What can hang from each mark
z726: z963
z185: z290 z734 z963
z963: z185 z795 z857
z858: z734
z290: z185 z726 z795
z857: z290
z734: z726 z795

Known rows, with every way that one mark hangs from another
z963(z185): [ 0.22 -3.99 -0.42  0.85 -2.79 -0.50 -0.44  2.80 -0.44  0.44 -0.12 -1.40
 -1.59  0.67  1.65  3.01 -1.18  1.36  1.26  1.04  1.65]
z290(z185(z734(z726) z963)): [ 2.56 -1.01 -0.05 -0.29 -4.14  0.27 -1.78  0.56 -0.20  1.40  1.10 -5.43
  0.18  0.71 -0.80 -1.12 -0.11  1.80 -0.95  4.34  3.74]
z726(z963(z185)): [ 0.19 -3.02 -0.30  1.25 -3.13  1.65 -1.07  2.27  1.35  3.88 -0.49 -1.16
 -1.08  2.70  4.09  2.67 -1.16  1.12  1.42  0.31  2.96]
z857(z290): [-0.55  2.13  0.99  1.25 -1.54  0.88 -0.40  3.69 -1.18  0.30 -0.28  0.05
 -1.45  1.25  0.71  2.85 -1.16  3.89  0.73 -0.38  1.86]
z726(z963): [ 0.24  0.06 -0.76  0.58 -2.59  3.02 -1.37  0.96  1.65  2.70  0.01 -0.55
 -0.55  3.20  2.60  0.70 -1.07  1.30  0.99 -0.57  2.97]
z290(z185(z734) z726): [ 6.13 -0.57  0.81 -1.20 -5.22 -1.02  0.74  5.15 -0.18 -1.30  0.33 -4.92
 -2.41  0.64 -2.92 -0.27 -0.94  2.08  1.67  4.58  3.06]
z858(z734(z726)): [ 0.13 -0.70 -2.01  1.32 -2.60  1.45 -0.79 -2.00 -0.37 -1.88  0.96 -5.23
 -2.40  2.21  0.09 -0.97  0.15 -3.52  0.59  0.15  3.00]
z857(z290(z795)): [-0.94  2.42  2.24  1.10 -1.20  0.84  0.43  2.77 -0.93  0.64 -0.01 -0.04
 -0.45  1.73  1.10  3.14 -1.28  3.11  0.87 -0.93 -2.60]
z185(z290(z795)): [-0.83 -1.31  0.76  0.46 -0.40  1.17  0.17 -1.05 -0.25  1.28  0.57  0.38
  0.27  1.31  0.02  5.60 -1.30  0.21  0.08 -0.38 -2.62]
z734(z726(z963(z185(z290))) z795): [-0.79 -4.12  3.51  2.40 -2.46  1.83 -1.22 -0.58  0.49  1.86  0.46 -2.91
  0.62  2.12  3.88  0.12  0.06 -0.66 -0.02  0.64  7.63]
z290(z795): [-0.20  0.40  0.53 -0.23 -1.64  1.35  0.00  0.16 -0.08 -0.43  0.65 -0.70
  0.40  2.05  0.15  0.72 -1.23  0.40  0.95 -0.67 -3.78]
z290(z726(z963)): [ 4.56 -0.14 -0.04 -0.09 -3.49  2.47 -0.31  3.45  1.09  1.95  0.26 -0.98
 -2.62  2.31  1.46  0.78 -0.91  0.85  1.99 -0.37  2.63]
z290(z185(z734 z963) z726 z795): [ 6.45 -0.19  1.79 -0.92 -4.76 -0.10  0.17  4.45  0.10  1.99  0.67 -4.53
 -0.83  0.59 -1.58  1.01 -1.14  0.73  0.69  3.71 -3.21]
z963(z795 z857(z290)): [ 0.32  2.68 -4.38  3.84 -0.35  5.44  1.27 -1.47 -1.10  1.06 -1.69 -2.81
 -2.02  2.48 -0.24  2.98 -0.78  1.90  0.57 -0.62  0.76]
z726(z963(z857)): [ 0.62  1.11 -0.79  1.69 -1.82  6.64 -1.09 -1.28  1.58  3.05 -0.69 -2.04
 -1.40  3.96  2.04  1.73 -0.87  1.06  0.81 -0.58  2.71]
z734(z795): [-0.04  0.03  2.08  1.48 -2.57  1.65 -1.22  3.09 -0.19 -2.21 -0.20 -1.23
  0.23  1.28 -0.84 -1.70 -1.51  0.18  0.47  0.20  4.12]
z963(z185 z795): [ 0.52 -4.16 -5.53  2.34 -2.57 -0.42  1.07  1.08 -0.48  1.03 -1.10 -2.33
 -1.13  1.01  1.56  2.30 -1.01  0.00  1.06  0.90  1.08]
z185(z290 z734(z795) z963(z857)): [ 2.76 -0.50  2.44  3.13 -1.89  5.73 -2.72  0.01 -0.02  2.49 -1.35 -5.54
  0.62  0.41 -1.46  3.22 -1.79  1.03 -2.97 -0.23  3.31]
z857(z290(z185 z726 z795)): [ 2.24  1.83  3.00  0.34 -2.66 -0.78  1.87  5.56 -1.14  1.13  0.30 -0.42
 -2.08  1.31 -0.26  4.36 -0.93  2.69  2.36  2.97 -1.97]
z185(z734): [ 2.56  0.12 -0.12 -0.32 -3.63  0.72 -0.98  1.81  0.12 -2.28 -0.25 -5.32
 -0.12  1.12 -1.41 -2.23 -1.31  3.01 -0.36 -0.32  2.49]
z963(z185(z734(z726 z795)) z857): [ 2.01 -3.08  2.61  2.83 -2.98  3.64 -0.69 -0.80 -0.60 -1.50 -0.90 -8.63
 -0.88  1.58  0.39 -0.78 -0.30  1.26 -0.35  0.79  5.19]

Rows
[ 1.33 -0.56  1.92 -1.13 -3.56 -0.69  0.70 -0.67 -0.17 -1.26  1.37 -5.93
  1.15  1.91 -1.12 -1.82 -0.29  1.16  0.38  3.80 -0.76] -> z290(z185(z734(z726)) z795)
[ 0.32 -2.83 -4.14  2.70 -3.15  1.62 -0.09 -2.13  0.52  1.39 -0.14 -5.82
 -2.16  3.04  2.90  0.11  0.22 -4.51  0.85  0.23  3.50] -> z858(z734(z726(z963(z185 z795))))
[ 2.22 -3.14  0.69  1.89 -2.69  3.50 -0.37 -2.06 -0.59 -0.60 -0.58 -8.29
 -1.72  1.54  0.79  0.56 -0.09  2.05 -0.26  0.68  3.62] -> z963(z185(z734(z726)) z857)
[ 0.34 -4.14 -5.10  4.04 -0.38  3.91  1.56 -2.88 -0.75  3.01 -1.86 -3.23
 -2.04  1.37  0.84  7.58 -0.83 -0.70  0.37  0.90  0.88] -> z963(z185(z290) z795 z857)
[ 2.46 -0.65 -2.04  0.41 -3.49  2.07 -0.62 -2.30  0.75 -0.16  0.20 -7.22
  0.65  2.60  1.14 -4.48  0.12  1.93 -0.78 -0.73  4.92] -> z185(z734(z726(z963(z795))))
[ 0.18 -0.56 -1.78  1.67 -2.95  2.56 -1.03 -2.11  0.77  0.48  0.60 -5.21
 -2.07  3.35  1.96 -0.90  0.10 -3.75  0.78 -0.11  3.85] -> z858(z734(z726(z963)))
[-0.03 -0.63  0.55  2.48 -3.00  1.65 -0.98 -0.37 -0.41 -2.90  0.42 -5.58
 -1.44  1.99 -0.37 -2.63 -0.16 -4.53  0.41  0.34  5.03] -> z858(z734(z726 z795))
[ 2.69  1.48  1.86  0.57 -3.02 -0.67  1.10  6.44 -1.30  0.81 -0.01 -0.35
 -3.19  0.75 -0.69  4.08 -0.80  3.53  2.23  3.51  2.32] -> z857(z290(z185 z726))
[ 3.76  0.26 -4.25  2.43 -2.21  5.72 -1.70 -4.54 -0.30  1.79 -0.34 -8.64
  0.06  1.38 -0.28 -2.73  0.14  1.14 -2.53 -0.77  2.62] -> z185(z734(z726) z963(z795 z857))
[ 2.77  1.99  1.74  1.32 -2.58  1.82  0.15  5.41 -0.08  2.50 -0.44 -0.16
 -2.88  1.81  2.05  3.08 -0.87  3.53  1.78 -0.66  2.57] -> z857(z290(z726(z963)))
[ 2.67  2.89  1.12  2.36 -1.11  5.23  0.41  1.79 -1.02  0.52 -0.86 -2.15
 -3.77  1.89 -0.51  3.77 -0.74  3.04  1.32 -0.49  1.48] -> z963(z857(z290(z726)))
[ 0.86 -2.23 -4.33  3.47 -2.10  5.21  0.37 -1.22  1.23  4.67 -1.74 -3.34
 -1.54  3.63  3.50  3.16 -0.90 -0.16  1.18  0.10  2.34] -> z726(z963(z185 z795 z857))
[ 1.63  0.05  1.59 -1.03 -3.86 -0.88  0.79  1.83  0.16 -0.84  0.38 -4.63
  0.85  1.87 -1.86 -0.07 -1.36  1.41  0.74  3.83 -2.26] -> z290(z185(z734) z795)
[-0.41  2.00  2.02  1.17 -1.94  0.31 -0.28  3.90 -1.03  3.58  0.17  0.24
 -0.32  1.19  0.84  4.90 -1.20  2.67  0.56  2.71 -2.63] -> z857(z290(z185(z963) z795))
[ 2.85  2.44  0.89  2.38 -1.20  5.65 -1.39  1.33 -0.63  4.17 -0.20 -1.43
 -2.07  1.29  0.80  4.43 -1.14  1.78 -0.17 -0.91 -2.40] -> z185(z963(z857(z290(z726 z795))))
[ 2.11 -2.32  2.74  1.90 -2.39  2.34 -3.12 -0.81 -0.34  1.60  0.39 -5.65
  1.70 -0.32 -0.09  0.07 -0.52  1.03 -3.21 -0.14  5.35] -> z185(z290 z734(z726 z795) z963)
[ 1.17  1.66  2.92  1.84 -3.57  0.14 -1.18  6.04 -1.07  1.61 -0.70 -2.92
 -0.26  0.42 -0.46  1.91 -1.53  3.97 -0.38  3.27  3.54] -> z857(z290(z185(z734(z795) z963)))
[ 5.67 -0.05 -3.67  1.62 -3.11  3.28  0.37  1.99 -0.54  3.54 -0.13 -2.52
 -3.20  1.00 -1.80  3.29 -0.51 -0.36  1.25  4.43  0.92] -> z290(z185(z963(z795 z857)) z726)
[ 2.60 -2.62 -3.73  1.74 -1.78  2.14 -1.62 -3.68 -0.46  3.23  0.19 -6.01
  1.08  0.05  0.22  1.14 -0.09  0.78 -3.17 -0.57  3.00] -> z185(z290 z734(z726) z963(z795))
[ 5.25 -1.76 -1.43  0.79 -3.18  1.67  0.56  1.47  0.99  2.06 -1.00 -4.83
 -1.12  1.34 -0.17  2.49 -1.26  1.46 -0.24 -0.58  3.19] -> z185(z290(z726(z963(z795))) z734)
[ 2.79 -0.40 -0.34 -0.08 -4.37  0.20 -1.74  3.09 -0.05  1.68  0.13 -4.09
 -0.15  0.64 -1.62  0.60 -1.29  2.17 -0.50  4.35  2.23] -> z290(z185(z734 z963))
[ 0.14  0.14  0.72  3.46 -2.73  5.06 -1.12 -1.96  0.71 -0.35 -0.24 -6.39
 -1.59  3.74  1.24 -1.96 -0.07 -4.78  0.40 -0.12  5.67] -> z858(z734(z726(z963(z857)) z795))
[ 4.45 -3.94  1.22  2.13 -2.34  3.10  0.54  1.00 -0.46  1.29 -1.59 -6.50
 -3.16  0.57 -0.31  6.19 -1.12  1.68  0.16  0.77  2.13] -> z963(z185(z290(z726) z734) z857)
[-0.25 -2.56  3.25  3.12 -2.36  4.78 -1.32 -1.66  0.48  1.24  0.12 -4.68
 -0.08  3.14  3.49 -1.46  0.20 -0.44  0.28  0.44  7.51] -> z734(z726(z963(z185 z857)) z795)
[ 0.97  1.94  2.65  0.85 -2.88 -0.02 -0.29  4.30 -0.88  2.59 -0.18 -2.76
  0.27  1.10  0.16  3.15 -1.43  3.74 -0.08  2.51 -2.16] -> z857(z290(z185(z734 z963) z795))
[-0.01  0.85 -2.48  2.65 -0.94  5.57  0.09 -4.48  0.16  2.67  0.20 -3.82
 -0.85  3.54  3.12 -0.37  0.83  1.12  0.18 -0.77  4.56] -> z734(z726(z963(z795 z857(z290))))
[ 2.13 -4.00 -4.28  3.72 -1.51  3.39  1.41 -2.18 -0.57  1.91 -2.32 -7.02
 -1.35  1.16 -0.04  5.39 -1.09  0.56 -0.67  0.59  1.59] -> z963(z185(z290 z734) z795 z857)
